Every row comes from one small tree of marks. The marks that hang from a mark follow it in brackets, in alphabetical order. Every link used is in the known rows. Which tree was each row made from?
Known rows:
lafil(rasaze(deba(malal) risad)): [ 1.83  0.00  0.76 -1.75 -0.92  1.10  1.60 -1.09  1.19 -3.15 -0.68  7.10
  1.00  1.97  2.86 -0.42  0.76 -0.69  0.25  2.85  0.18 -0.93  0.54  1.93]
gafo(satut(dorek(biveg risad(rasaze(deba))) malal)): [ 0.24 -0.14  1.91 -1.93 -0.46 -0.45 -0.89 -0.95 -0.30  0.37  0.99 -0.99
 -0.35  0.57 -1.83  0.10 -0.21 -1.02 -1.02  0.68 -1.34 -1.26 -0.14 -0.20]
gafo(satut(biveg)): [ 0.93 -0.40  2.41 -1.60  2.01  0.83 -1.26 -0.26  0.32  1.87  0.39  0.76
 -1.31  0.79  1.89  0.94  1.65 -0.35 -2.02  0.52 -0.46 -1.13  0.50 -0.96]
biveg(satut(dorek(risad))): [ 0.19 -0.13  1.91 -1.43 -0.51  0.05 -0.69 -1.09  0.59  0.42  0.63 -0.87
 -1.55  0.72 -1.20 -0.65 -1.42  0.03 -1.25 -0.56 -1.21 -1.44 -0.17 -2.61]
risad(rasaze(deba)): [ 1.27  0.15  0.99 -1.34  0.06  1.16  1.44  0.02 -0.42 -0.93 -0.26  4.80
  1.35  1.98 -0.88 -0.71  1.34 -0.66  0.03  1.41 -1.08 -0.43  0.17  0.78]
gafo(satut(biveg dorek(risad(rasaze)) malal)): [ 0.01 -0.29  2.44 -1.85 -0.24 -0.55 -1.29 -0.28 -0.05  1.11  0.53 -1.65
 -0.80  0.30 -2.19  0.36 -0.91 -1.20 -1.20  0.09 -0.66 -1.52  0.10  0.02]
dorek(risad(rasaze(deba))): [ 1.29  0.29  1.26 -2.06 -1.66  0.28  1.13  0.17  0.26 -1.67 -0.68  3.29
  0.63  1.81 -3.14 -0.94  0.25 -0.67  0.82  1.35 -1.62 -0.44  0.30  0.10]
biveg(satut(dorek(risad(rasaze)) gafo malal)): [-0.05 -0.79  1.92 -0.53 -0.17 -0.32 -0.75 -1.25  0.08  2.12  1.17 -1.15
 -1.02  0.26 -2.64 -1.49 -3.01  0.70 -0.35 -1.80 -1.81 -1.30 -0.70 -2.56]
rasaze(deba(malal nilu) risad): [ 0.98  0.80  0.03 -0.33  1.20  1.48  1.53 -2.14  1.96 -3.25  1.01  3.48
  0.25  1.77  5.52 -0.34  2.05  1.96 -1.52  3.34  0.93 -0.49 -0.30 -1.67]
risad(rasaze): [ 1.66  0.06  1.20 -1.55  0.34  1.59  1.10 -0.54  0.02  0.03 -0.94  4.05
  0.18  1.64 -1.37 -0.50  1.20 -0.67 -0.19 -0.01 -0.51 -0.69  0.46  0.94]
dorek(biveg(satut(gafo malal)) risad(rasaze(deba))): [ 0.17 -1.13  0.78 -2.11 -3.59 -0.53  0.59  0.21 -0.30  2.16  1.20 -1.06
 -0.44  0.74 -3.68 -2.12 -2.37  0.77  1.21 -0.50 -2.05 -0.44 -0.65 -1.80]
satut(biveg(dorek(risad(rasaze(deba)))) gafo malal): [-0.35 -1.12  1.73 -0.41  0.02 -0.70 -0.80  0.32 -0.25  3.23  1.61 -1.24
 -0.74  0.09 -2.99 -1.69 -4.42  1.31  0.82 -1.25 -1.73 -0.44 -0.83 -2.30]
satut(dorek(risad) malal): [ 0.40  0.69  1.86 -1.01  0.42 -0.56 -0.91 -1.80  0.54 -1.13  0.93 -0.50
 -0.20  0.61 -3.46 -0.24 -3.42 -0.29 -0.58 -0.28 -1.47 -1.00 -0.25 -1.24]
risad(rasaze(deba(malal nilu))): [ 0.94  0.73  0.61 -0.56  1.41  1.17  2.10 -0.62  0.38 -1.93 -0.04  3.46
  1.86  1.54  1.39 -0.43  1.53  0.87 -0.75  2.22 -0.19 -0.03 -0.11  0.84]
satut(biveg dorek(risad(rasaze(deba))) gafo malal): [-0.69 -1.14  1.77 -0.89 -1.06 -1.58 -0.81  1.99  0.09  2.89  1.31 -1.90
 -0.71  0.03 -4.38 -1.58 -5.25  0.44  1.61 -1.45 -1.84 -0.60 -0.89 -1.67]
deba(malal nilu rasaze(risad)): [ 1.24  1.83  1.02 -0.20  2.15  1.98  1.55 -3.08  3.44 -2.17  1.05  2.94
 -3.28  0.41  8.02  0.83  1.75  2.28 -2.84  3.01  1.60 -0.99  0.09  3.00]
satut(biveg dorek(risad(rasaze))): [-0.18 -0.42  1.64 -2.54 -2.50 -0.78 -0.25  2.38  0.70  0.96 -0.27 -1.41
 -1.65  0.59 -3.79 -0.60 -2.74 -1.06  0.80 -0.48 -0.41 -1.01  0.03 -0.45]
biveg(dorek(risad(rasaze(deba(nilu)))) satut): [-0.54 -0.03  1.31 -1.39 -2.07  0.02  0.32 -1.79 -0.03 -0.85  0.93 -1.93
 -1.43  0.57 -2.40 -1.67 -1.04  0.79 -0.66  0.30 -0.83 -1.27 -0.41 -2.01]
risad(rasaze(deba(malal))): [ 1.30  0.39  0.99 -1.04  0.59  1.14  1.80 -0.30 -0.05 -0.87 -0.75  4.53
  2.25  1.82  0.38 -0.56  1.43 -0.37 -0.77  1.86 -0.72 -0.36 -0.04  1.01]
risad(rasaze(deba(nilu))): [ 0.88  0.50  0.60 -0.89  0.87  1.19  1.74 -0.29  0.03 -2.00  0.43  3.67
  0.93  1.70  0.15 -0.60  1.47  0.47  0.06  1.75 -0.53 -0.10  0.10  0.63]
dorek(risad): [ 1.56  0.47  1.64 -1.76  0.05  0.49 -0.03 -0.80  1.04 -1.07 -0.37  2.26
 -0.72  1.42 -1.76 -0.25 -0.31  0.07 -0.08  0.57 -1.51 -0.53  0.43 -1.52]
gafo(satut(malal)): [ 1.33  0.28  2.41 -0.76  3.28  1.03 -1.24 -2.91 -0.04  0.41  0.87  1.65
 -0.06  0.88  1.25  0.95  1.38 -0.21 -2.62  0.59 -1.07 -1.20  0.33 -0.68]

Which tree is each row?
[-0.27 -0.84  1.65 -0.95 -1.61 -0.17  0.10 -0.92 -0.03  1.84  0.29 -1.33
 -1.09  0.39 -1.94 -2.22 -1.49  0.88 -0.33 -0.64 -1.59 -1.20 -0.80 -2.66] => biveg(dorek(risad(rasaze(deba(malal)))) satut(gafo))
[-0.16 -0.25  2.36 -1.75 -0.37 -0.73 -1.10 -0.03 -0.24  0.68  0.84 -1.31
 -0.26  0.47 -1.97  0.25 -0.88 -1.18 -1.09  0.77 -0.94 -1.40 -0.05 -0.07] => gafo(satut(biveg dorek(risad(rasaze(deba))) malal))
[ 0.64  1.34  0.70  0.43  4.03  0.88  1.19 -1.52  1.24 -2.81  1.47  2.43
  1.79  1.28  5.00  0.34  1.01  2.55 -2.05  3.39 -0.48  0.42 -0.46 -1.61] => rasaze(deba(malal nilu))
[ 0.92  0.45  0.03 -0.80  0.43  1.49  1.03 -1.69  1.45 -3.35  1.67  3.83
 -1.15  1.97  3.71 -0.56  1.90  1.44 -0.38  2.67  0.36 -0.61 -0.01 -1.97] => rasaze(deba(nilu) risad)
[ 0.11 -1.47  1.69 -1.28 -0.51 -0.11 -0.65  1.92  0.44  3.99  0.32 -0.73
 -2.58  0.27 -1.96 -1.52 -2.48  1.00  1.22 -1.70 -1.25 -0.49 -0.35 -2.44] => satut(biveg(dorek(risad(rasaze))) gafo)
[ 0.09 -0.22  2.56 -1.25  1.73 -0.11 -1.83 -0.85  0.05  1.61  1.20 -1.39
 -1.00  0.22  0.04  0.86 -0.75 -0.70 -2.15  0.03 -0.56 -1.48  0.02 -0.82] => gafo(satut(biveg dorek malal))
[ 2.01  1.11  1.87 -1.18  0.54  1.90  0.95 -2.41  2.58  0.02 -0.39  5.20
 -2.46  1.01  5.96  0.56  1.45 -0.15 -2.89  2.31  0.48 -1.65  0.26  3.33] => deba(malal rasaze(risad))
[ 0.45 -1.18  0.90 -2.25 -3.44 -0.22  0.33 -0.18  0.00  2.86  0.76 -1.54
 -1.24  0.48 -4.02 -1.98 -2.46  0.80  1.01 -1.46 -1.63 -0.63 -0.46 -1.67] => dorek(biveg(satut(gafo malal)) risad(rasaze))
[ 0.51 -0.08  2.12 -1.42  1.64  0.20 -1.60 -1.79 -0.05  1.34  1.35 -1.13
 -1.15  0.32  0.22  0.72 -0.06 -0.56 -2.07 -0.05 -0.97 -1.34 -0.05 -0.96] => gafo(satut(dorek(biveg) malal))
[ 0.09 -0.85  1.42 -0.89  0.02 -0.99 -1.31 -0.02  0.52  2.92  1.75 -2.20
 -1.84 -0.10 -3.21 -1.30 -4.73  1.10  1.08 -2.14 -2.34 -0.45 -0.94 -2.97] => satut(dorek(biveg risad) gafo malal)
[ 0.49 -0.47  1.12 -2.18 -2.28 -0.19 -0.42 -1.37  0.43  1.48  1.39 -2.10
 -1.32  0.53 -2.48 -1.06 -2.67  0.98 -0.32 -0.55 -1.47 -0.69 -0.32 -2.69] => dorek(biveg(satut(malal)) risad)
[ 0.11  0.18  1.34 -1.67 -0.91 -0.79 -0.94 -1.23  0.45  0.26  1.49 -2.21
 -0.89  0.28 -3.59 -0.50 -4.13  0.02 -0.18 -0.69 -1.37 -0.80 -0.51 -1.64] => satut(dorek(biveg risad) malal)
[ 1.52  0.28  0.59 -1.03  0.08  1.40  1.11 -1.69  1.35 -1.77  0.00  5.05
  0.83  2.17  4.11 -0.51  1.83  0.24 -1.51  2.88  0.12 -0.95 -0.21 -1.43] => rasaze(deba(malal) risad)
[ 0.71 -1.20  1.07 -1.39  0.31  0.85 -0.60 -0.46  0.35  4.00  1.56 -0.63
 -2.25  0.49  1.17 -0.93 -1.13  1.62 -0.60 -1.48 -1.31 -0.50 -0.43 -3.54] => dorek(biveg(satut(gafo)))
[-0.44  0.02  1.95 -1.44 -0.78 -1.21 -1.23  0.11  0.57  0.61  1.26 -2.64
 -0.73  0.14 -3.82 -0.30 -5.05 -0.23 -0.28 -0.55 -0.86 -0.99 -0.38 -1.43] => satut(biveg dorek(risad) malal)
[-0.49 -0.82  1.75 -0.60 -1.54 -0.42 -0.38 -2.02 -0.63  1.59  1.34 -1.75
 -0.85  0.27 -3.68 -2.36 -2.97  0.95 -0.11 -1.11 -2.01 -1.31 -0.89 -2.67] => biveg(dorek(risad(rasaze(deba))) satut(gafo malal))
[-0.30 -0.70  1.47 -0.67 -0.22 -0.22 -0.14  0.10  0.51  1.14  1.29 -1.03
 -1.63  0.48 -0.83 -1.47 -1.46  1.30  0.12 -0.73 -1.60 -0.90 -0.64 -2.92] => biveg(satut(dorek(risad(rasaze(deba(nilu)))) gafo))
[ 0.56  0.43  1.37 -1.63 -1.15  0.25  0.60 -1.05  0.26 -1.14 -0.53  0.77
 -0.18  1.05 -2.27 -1.07 -0.50 -0.20 -0.38  1.01 -0.91 -0.81 -0.18 -0.57] => biveg(dorek(risad(rasaze(deba(malal)))))
[ 0.30 -0.23  2.51 -1.11  1.92  0.36 -1.68 -1.86 -0.23  1.65  1.19 -0.99
 -0.95  0.29  0.36  0.63 -0.17 -0.15 -2.41  0.21 -0.50 -1.39  0.09 -0.97] => gafo(satut(biveg(dorek) malal))
[ 1.80 -0.25  0.78 -2.04 -1.44  1.10  1.23 -0.81  0.83 -3.17 -0.20  7.31
  0.08  2.11  1.62 -0.59  0.67 -1.00  1.03  2.40 -0.17 -1.01  0.79  1.69] => lafil(rasaze(deba risad))
[ 0.28 -0.29  2.40 -1.56  0.31  0.08 -1.16 -1.35 -0.34  1.32  0.62 -1.09
 -0.73  0.37 -1.42  0.17 -0.29 -0.64 -1.65  0.23 -0.53 -1.44  0.15 -0.12] => gafo(satut(biveg(dorek(risad(rasaze))) malal))
[-0.03 -0.36  1.50 -1.98 -1.54 -0.11 -0.09  0.98  0.14  0.88  0.34 -0.37
 -1.11  0.82 -2.11 -0.84 -1.83 -0.05  0.10  0.44 -0.56 -0.71 -0.05 -1.17] => satut(biveg(dorek(risad(rasaze(deba)))))
[ 1.46  0.30  0.38 -1.26 -0.13  1.14  1.89 -1.44  1.63 -4.22  0.04  5.99
  0.62  1.68  3.84 -0.29  0.88  0.54  0.25  3.22  0.74 -0.59  0.48  1.77] => lafil(rasaze(deba(malal nilu) risad))
[-0.16 -1.07  1.95 -0.30  0.91 -0.55 -1.44 -0.23  0.18  3.68  1.70 -1.82
 -1.56 -0.16 -2.34 -1.35 -4.73  1.70  0.33 -1.84 -1.61 -0.51 -0.73 -3.07] => satut(biveg(dorek(risad)) gafo malal)
